Each row comes from the steps of one path. Every step used is in the known rows, and no mark comes twice. Write the path behind each row, first mark first.
Known rows
gunu > rebug > sutam > bomaf: [ 3.364  2.827 -3.084  0.626  0.416 -0.752 -4.256  1.689  2.460  2.002
  2.674 -1.754  0.984  5.214 -2.606  0.249 -0.988 -2.058 -5.655 -0.941
  2.313  0.439 -1.445 -2.368  1.716 -0.972]
pugi > pufut > toda > rebug > gunu: [ 5.117  1.968 -2.658  3.074 -0.102 -1.292 -5.967 -3.399 -0.847  1.408
  1.161 -1.116 -0.009  5.936 -1.378 -2.386 -3.617 -3.231 -7.206  1.268
  1.622 -1.318  0.634  0.663  2.328 -0.754]
teret > gagi: [ 0.897  2.719 -1.890  3.100 -0.271 -1.277 -3.080  0.546  0.794  1.076
  3.241  0.196  2.756  1.886 -1.824 -3.317 -0.174  1.439 -5.775 -1.918
  1.987  2.535 -0.900  1.247  1.027 -1.688]
geki > toda > pugi: [ 2.577  1.758 -0.188  1.610 -3.781 -0.637 -1.460  0.621  1.505 -0.498
  2.206  1.714  0.177  2.749 -0.181 -2.752 -1.803 -0.787 -6.835 -2.662
  2.290  3.002 -0.819 -3.922 -0.365 -0.328]
pugi > pufut > toda > rebug: [ 4.788  2.608 -2.794  3.112 -0.579 -0.274 -5.139 -3.339 -1.265  0.796
  0.872 -0.739  0.051  6.782 -0.542 -3.099 -3.032 -3.550 -7.101  1.043
  1.397 -1.308  0.001  0.632  2.051  0.118]
rebug > toda > pugi: [ 2.477  1.156 -1.603  3.731 -1.011 -1.838 -2.776 -0.065  0.536  1.049
  2.274 -0.727 -0.228  4.241 -2.089 -0.125 -1.243 -2.076 -5.780 -0.784
  2.728  1.030 -1.111 -3.604  0.500 -1.873]
faneb > toda > rebug: [ 2.378  0.719 -0.678  0.729 -3.324 -0.908 -3.620  0.972  0.853 -1.271
  1.423 -0.065 -1.167  5.457  1.235 -2.375 -1.768 -0.180 -5.438 -1.465
  1.923  1.342 -0.411 -2.416 -0.638 -0.842]
gunu > rebug > sutam > toda > geki > teret > gagi: [ 5.173  1.039 -1.647  1.683  0.590 -0.233 -2.603  3.113  3.309  3.634
  5.013 -2.310  0.617  3.790 -1.209 -0.589 -1.758  0.590 -6.528 -1.942
  3.247  2.094 -1.741 -2.553  2.360 -0.251]
pufut > toda: [ 3.354  3.027 -3.863  2.534  0.371 -1.376 -4.873 -1.807 -0.944  0.335
  0.105  0.926  0.133  5.283 -2.016 -2.998 -0.207 -2.085 -6.734 -1.163
  1.579 -0.693  0.353  0.096  1.911  1.444]
toda > geki > rebug: [ 6.037  2.555 -1.297  1.145  0.188 -0.694 -2.912  1.013  0.173  0.649
  2.243  0.426 -0.320  3.673  0.696 -3.192 -1.386  0.310 -5.224 -1.469
  2.027  3.869 -1.699 -2.103  1.290 -1.697]
pufut > toda > pugi: [ 3.094  1.625 -2.695  2.936 -1.030 -2.189 -4.604 -1.922 -0.833 -0.119
  0.481  0.739 -0.211  4.780 -1.229 -2.435 -1.295 -2.704 -8.080 -0.913
  0.886 -0.049 -0.675 -1.917  0.919  1.175]
teret > geki > toda > pugi > pufut: [ 3.953  1.627 -1.119  2.477 -2.000  0.381 -1.031  1.018  1.677 -1.270
  3.074  2.902  1.253  2.113  1.111 -3.096 -2.877 -1.345 -6.352 -1.569
  2.462  1.321 -0.538 -2.911  0.677 -1.427]
pugi > pufut > toda > rebug > sutam > bomaf: [ 5.943  3.149 -2.600  2.084  0.512  0.536 -6.534 -2.854 -0.457  0.791
  1.493 -2.064 -1.890  7.579 -0.588 -2.426 -2.920 -4.152 -6.753  0.582
  1.038 -2.183 -0.003 -1.648  2.270 -0.551]
rebug > sutam > bomaf > toda > pufut: [ 4.958  2.291 -2.416 -0.078  0.677 -0.230 -5.161  1.152  2.271  0.431
  2.342 -2.189 -3.849  4.645  0.469  0.111 -1.381 -1.974 -5.469 -1.845
  1.177 -0.369  0.058 -5.932  0.831 -1.641]
pugi > pufut > toda > geki > teret: [ 6.225  2.223 -2.912  3.226  0.140  0.536 -4.486 -1.867 -1.670  1.067
  0.451 -0.158  0.056  5.281 -0.308 -3.973 -2.344 -3.062 -7.110  0.140
  0.815  0.201 -1.212 -0.040  3.471  0.908]
rebug > sutam > toda > geki > teret: [ 7.268  1.342 -1.421  1.288  0.830  0.696 -4.616  2.713  1.690  1.012
  3.106 -2.918 -2.622  4.251  0.517 -1.213 -0.522 -0.362 -5.694 -2.512
  2.175  1.038 -0.262 -5.177  2.339 -0.984]
toda > pugi > pufut: [ 2.598  1.229 -1.371  3.401 -2.911 -1.444 -3.142 -1.189 -0.790 -0.663
  0.776 -0.145  1.847  3.599  0.081 -1.672 -2.537 -3.308 -7.500  0.786
  0.440  1.218 -1.866 -1.415  0.470 -1.533]
rebug > sutam: [ 3.647  2.142 -2.120  2.389  0.535 -0.477 -5.848  0.052  1.316  0.539
  1.666 -1.705  0.976  5.150 -1.510 -0.760  0.196 -2.094 -4.996 -0.917
  2.057 -0.099  0.332 -1.868  1.276 -2.163]
geki > rebug > sutam > bomaf > toda: [ 5.983  3.806 -1.335 -0.078  0.949 -0.298 -2.991  1.305  3.687  0.448
  3.702 -0.288 -3.457  5.754 -0.366 -0.280 -0.965 -0.526 -3.955 -1.647
  3.010  1.438 -0.125 -3.330 -0.535 -1.871]
bomaf > toda: [ 3.270  1.823 -3.413  1.019 -0.535 -1.750 -1.779  1.454  1.196  0.323
  1.480  1.323 -1.195  3.258 -0.014 -0.921 -1.217 -0.382 -5.508 -1.287
  2.352  1.838  0.254 -1.408  0.256  0.293]
faneb > toda > pugi > pufut: [ 2.038  0.398 -0.465  2.069 -4.323 -1.761 -2.410  0.074 -0.477 -1.943
  0.178  0.819  0.128  5.260  1.454 -1.538 -2.473 -2.549 -6.805 -0.104
  0.679  1.143 -1.429 -2.445 -0.961 -1.163]
pufut > toda > rebug > sutam: [ 5.058  1.708 -2.329  2.246  0.796 -0.396 -7.083 -2.338  0.753  1.322
  1.865 -1.706 -1.680  7.154 -1.195 -2.315 -1.636 -2.414 -6.731 -0.798
  2.141 -1.611  0.736 -2.063  1.581  0.098]
bomaf > sutam > toda: [ 5.481  4.507 -3.886 -0.776 -0.938 -1.211 -2.892  3.250  0.318 -0.653
  2.417 -0.509 -2.854  4.299  0.753 -1.221 -1.199 -0.892 -3.971 -2.350
  1.348  1.350  1.429 -4.680  0.007 -0.213]
geki > teret > gagi: [ 1.874  1.825 -1.263  3.481 -1.375  0.707 -2.539  1.816  2.775  0.857
  3.514  0.252  2.142  0.849 -2.020 -3.996  0.330  2.185 -5.359 -2.584
  2.208  3.526 -1.989  1.356  1.909  0.029]
pugi > pufut > toda: [ 4.118  3.280 -3.574  3.477 -0.033 -0.678 -4.455 -2.996 -1.936  0.485
 -0.107  0.389  1.050  6.309 -1.286 -2.915 -1.805 -3.913 -6.855  0.822
  1.124 -1.370 -0.033  1.465  2.426  0.489]

Write each row's path
[ 2.639  2.034 -0.813  1.345 -3.292 -0.015 -1.907 -0.340  1.400  0.056
  1.968  1.026 -0.320  2.893  0.635 -3.337 -2.171 -0.486 -6.212 -2.729
  2.128  2.039  0.092 -3.688  0.743 -0.256]  geki > toda > pufut
[ 4.996  2.994 -2.772 -0.051  1.253 -0.263 -5.089  1.814  2.139  0.413
  2.350 -1.632 -3.304  4.839 -0.649  0.076 -0.504 -1.629 -4.893 -2.016
  1.698 -0.174  0.197 -4.831  0.745 -1.492]  rebug > sutam > bomaf > toda
[ 7.425  2.863 -2.126  2.901  1.562  0.008 -5.019 -2.771 -1.012  1.657
  1.221 -0.654 -0.604  7.452  0.051 -2.610 -2.823 -3.777 -6.563  0.664
  1.629 -0.611 -0.246 -0.794  2.323 -0.863]  pugi > pufut > toda > geki > rebug > sutam
[ 3.771  1.555 -1.689  1.472 -2.345 -1.883 -1.746  1.870  0.143 -0.857
  2.278 -0.799 -1.752  2.809  0.551 -1.151 -1.235 -0.483 -7.337 -1.870
  1.393  1.524 -0.706 -4.518  0.386 -0.003]  sutam > toda > pugi
[ 4.136  1.918 -1.301  1.303 -1.224  1.038 -1.930  1.646  2.776 -0.672
  4.081  2.130  0.172  2.281  0.855 -3.821 -2.416  0.539 -5.212 -2.627
  3.435  1.452  0.251 -2.862  0.991 -1.195]  teret > geki > toda > rebug
[ 5.511  2.192 -2.366  3.187  0.366  0.142 -6.184 -3.565 -0.612  1.238
  1.261 -1.725 -0.383  7.711 -0.570 -2.239 -3.000 -4.294 -6.858  1.125
  1.522 -2.076  0.299 -0.257  2.156 -0.710]  pugi > pufut > toda > rebug > sutam
[ 4.102  3.470 -1.242  2.787  0.370 -0.882 -1.350 -0.157  2.250  1.323
  3.469  0.534 -0.743  5.636 -2.192 -0.945 -0.723 -0.345 -3.607 -1.063
  4.452  1.861 -0.358 -0.656  0.255 -2.037]  geki > rebug > toda
[ 5.652  2.220 -2.414  3.682  0.481  0.454 -4.326 -1.732 -1.090  1.730
  1.584 -0.126  0.626  4.593 -0.470 -4.397 -2.522 -1.914 -7.357 -0.278
  1.176  0.826 -1.449  0.682  3.193  0.421]  pugi > pufut > toda > geki > teret > gagi
[ 6.611  3.107 -2.638  2.788  0.647 -0.376 -3.999 -2.648 -1.776  1.084
  0.850  0.441 -0.263  6.548  0.060 -3.460 -2.836 -3.160 -6.813  0.690
  1.434  0.199 -0.727  0.098  2.311 -0.213]  pugi > pufut > toda > geki > rebug
[ 5.429  1.404 -1.941  3.165  0.544  0.325 -3.243  1.770  0.801  2.116
  2.633 -1.250 -1.182  3.569 -1.606 -1.911 -0.716 -0.298 -4.652 -2.026
  3.128  2.361 -1.720 -3.439  2.796 -1.043]  rebug > toda > geki > teret
[ 2.424  1.106 -2.407  3.531 -1.282 -2.084 -1.362 -0.174  1.141  2.995
  2.728 -0.845  2.141  5.389 -2.686  0.775 -3.131 -3.225 -6.658  0.956
  3.244  0.887 -2.159 -1.393  1.203 -1.006]  gunu > rebug > toda > pugi > pufut
[ 4.593  1.426 -2.592  2.099  0.293 -2.147 -6.845 -2.059  0.426  1.532
  1.600 -0.971 -1.217  4.842 -2.199 -2.449 -2.396 -1.125 -7.128 -0.631
  2.201 -0.680  1.153 -0.844  1.872 -0.033]  pufut > toda > rebug > gunu
[ 5.845  2.670 -3.418  2.913  0.639 -0.503 -4.999 -2.517 -2.723  0.978
  0.006 -0.006  0.227  5.969 -0.104 -3.526 -2.469 -3.673 -7.341  0.560
  0.691 -0.413 -0.676 -0.271  3.030  0.054]  pugi > pufut > toda > geki
[ 5.487  1.200  0.054  0.494 -1.059 -0.710 -3.375  1.678  1.078 -0.353
  1.811  0.241 -1.960  6.293  1.956 -1.860 -1.453 -0.283 -4.829 -1.928
  2.239  2.460 -0.867 -3.913 -0.398 -2.059]  faneb > toda > geki > rebug > sutam
[ 4.172  1.093 -2.715  2.592  0.062 -0.695 -1.774  2.067  1.876  3.791
  3.236 -0.893  1.147  4.126 -2.718 -0.567 -1.907 -0.785 -5.576 -0.984
  3.776  2.479 -2.566 -1.935  2.785 -0.019]  gunu > rebug > toda > geki > teret
[ 7.169  1.394 -1.748  0.224  1.191 -1.225 -2.364  1.870  2.016  1.665
  3.110  0.327 -3.271  4.557  1.646 -0.658 -2.371 -0.089 -5.223 -1.363
  3.017  2.835 -0.356 -3.948  0.232 -1.204]  bomaf > toda > geki > rebug > sutam
[ 5.346  3.414 -2.918 -0.475 -2.144 -1.853 -2.724  3.052  0.397 -0.960
  2.648 -0.587 -3.129  3.911  1.333 -0.812 -2.055 -1.434 -5.035 -2.230
  0.940  1.744  0.583 -6.257 -0.721 -0.363]  bomaf > sutam > toda > pugi
[ 5.947  2.554 -0.410  1.276 -0.069 -0.476 -2.527  0.182  3.048  0.712
  3.859 -1.421 -2.369  5.781  0.851 -0.422 -1.417 -0.296 -4.905 -1.395
  3.096  0.870  0.536 -3.485  0.011 -2.083]  geki > rebug > sutam > toda > pufut
[ 5.437  1.169 -3.179  0.327  0.241 -1.591 -2.416  2.153  0.104  0.975
  1.633  0.693 -2.116  2.793  1.423 -1.627 -2.054 -0.087 -6.089 -1.613
  1.897  2.907 -0.641 -3.455  1.006 -0.102]  bomaf > toda > geki
[ 7.189  2.741 -1.601  0.244  0.081 -0.837 -1.473  2.536  0.265  0.370
  3.213 -0.537 -3.096  3.668  1.401 -2.343 -1.382  1.127 -5.812 -2.463
  2.444  2.963 -0.723 -4.069  1.339 -0.565]  sutam > toda > geki > rebug
[ 4.519  2.997 -2.865 -1.157 -0.651 -0.430 -3.494  2.336  1.668 -0.397
  2.675 -0.710 -4.556  3.351  0.375 -1.542 -1.899 -0.070 -5.476 -2.124
  1.441  1.555 -0.795 -4.693  0.439 -0.164]  sutam > bomaf > toda > rebug
[ 5.196  2.674 -1.656  2.185  1.584  0.273 -2.730  1.259  3.432 -0.440
  4.066  1.405  0.820  3.982  0.122 -1.636 -0.789 -0.246 -3.870 -1.169
  3.591  0.569  0.190 -1.166  0.762 -2.779]  teret > geki > rebug > sutam
[ 3.819  2.852 -3.279 -0.811 -0.941 -0.859 -2.936  1.766  1.085 -0.463
  1.759 -0.227 -4.249  2.556  0.954 -1.372 -1.804 -0.739 -5.984 -2.141
  0.495  1.156 -0.855 -5.181  0.836 -0.057]  sutam > bomaf > toda > pufut
[ 2.145  2.110 -3.364  2.764 -0.024 -1.738 -1.642  0.775  1.488  3.210
  2.763 -0.420  2.094  5.094 -3.699  0.387 -1.288 -1.586 -5.397 -0.385
  4.055  1.013 -1.296 -0.531  1.726 -0.546]  gunu > rebug > toda
[ 5.414  2.180 -1.975  0.719  0.235 -0.422 -4.955  0.852  1.748  0.221
  2.320 -1.913 -3.255  5.200  0.326  0.369 -2.103 -3.195 -6.069 -0.795
  1.066 -0.374 -0.568 -5.365  0.395 -1.940]  rebug > sutam > bomaf > toda > pugi > pufut
[ 6.493  3.196 -2.869 -1.140 -0.963 -1.825 -4.567  2.976  1.359  0.259
  3.637 -1.986 -3.968  3.945  0.566 -0.806 -3.053 -0.246 -4.249 -2.018
  1.936  1.370  2.017 -5.396 -0.049 -1.374]  bomaf > sutam > toda > rebug > gunu
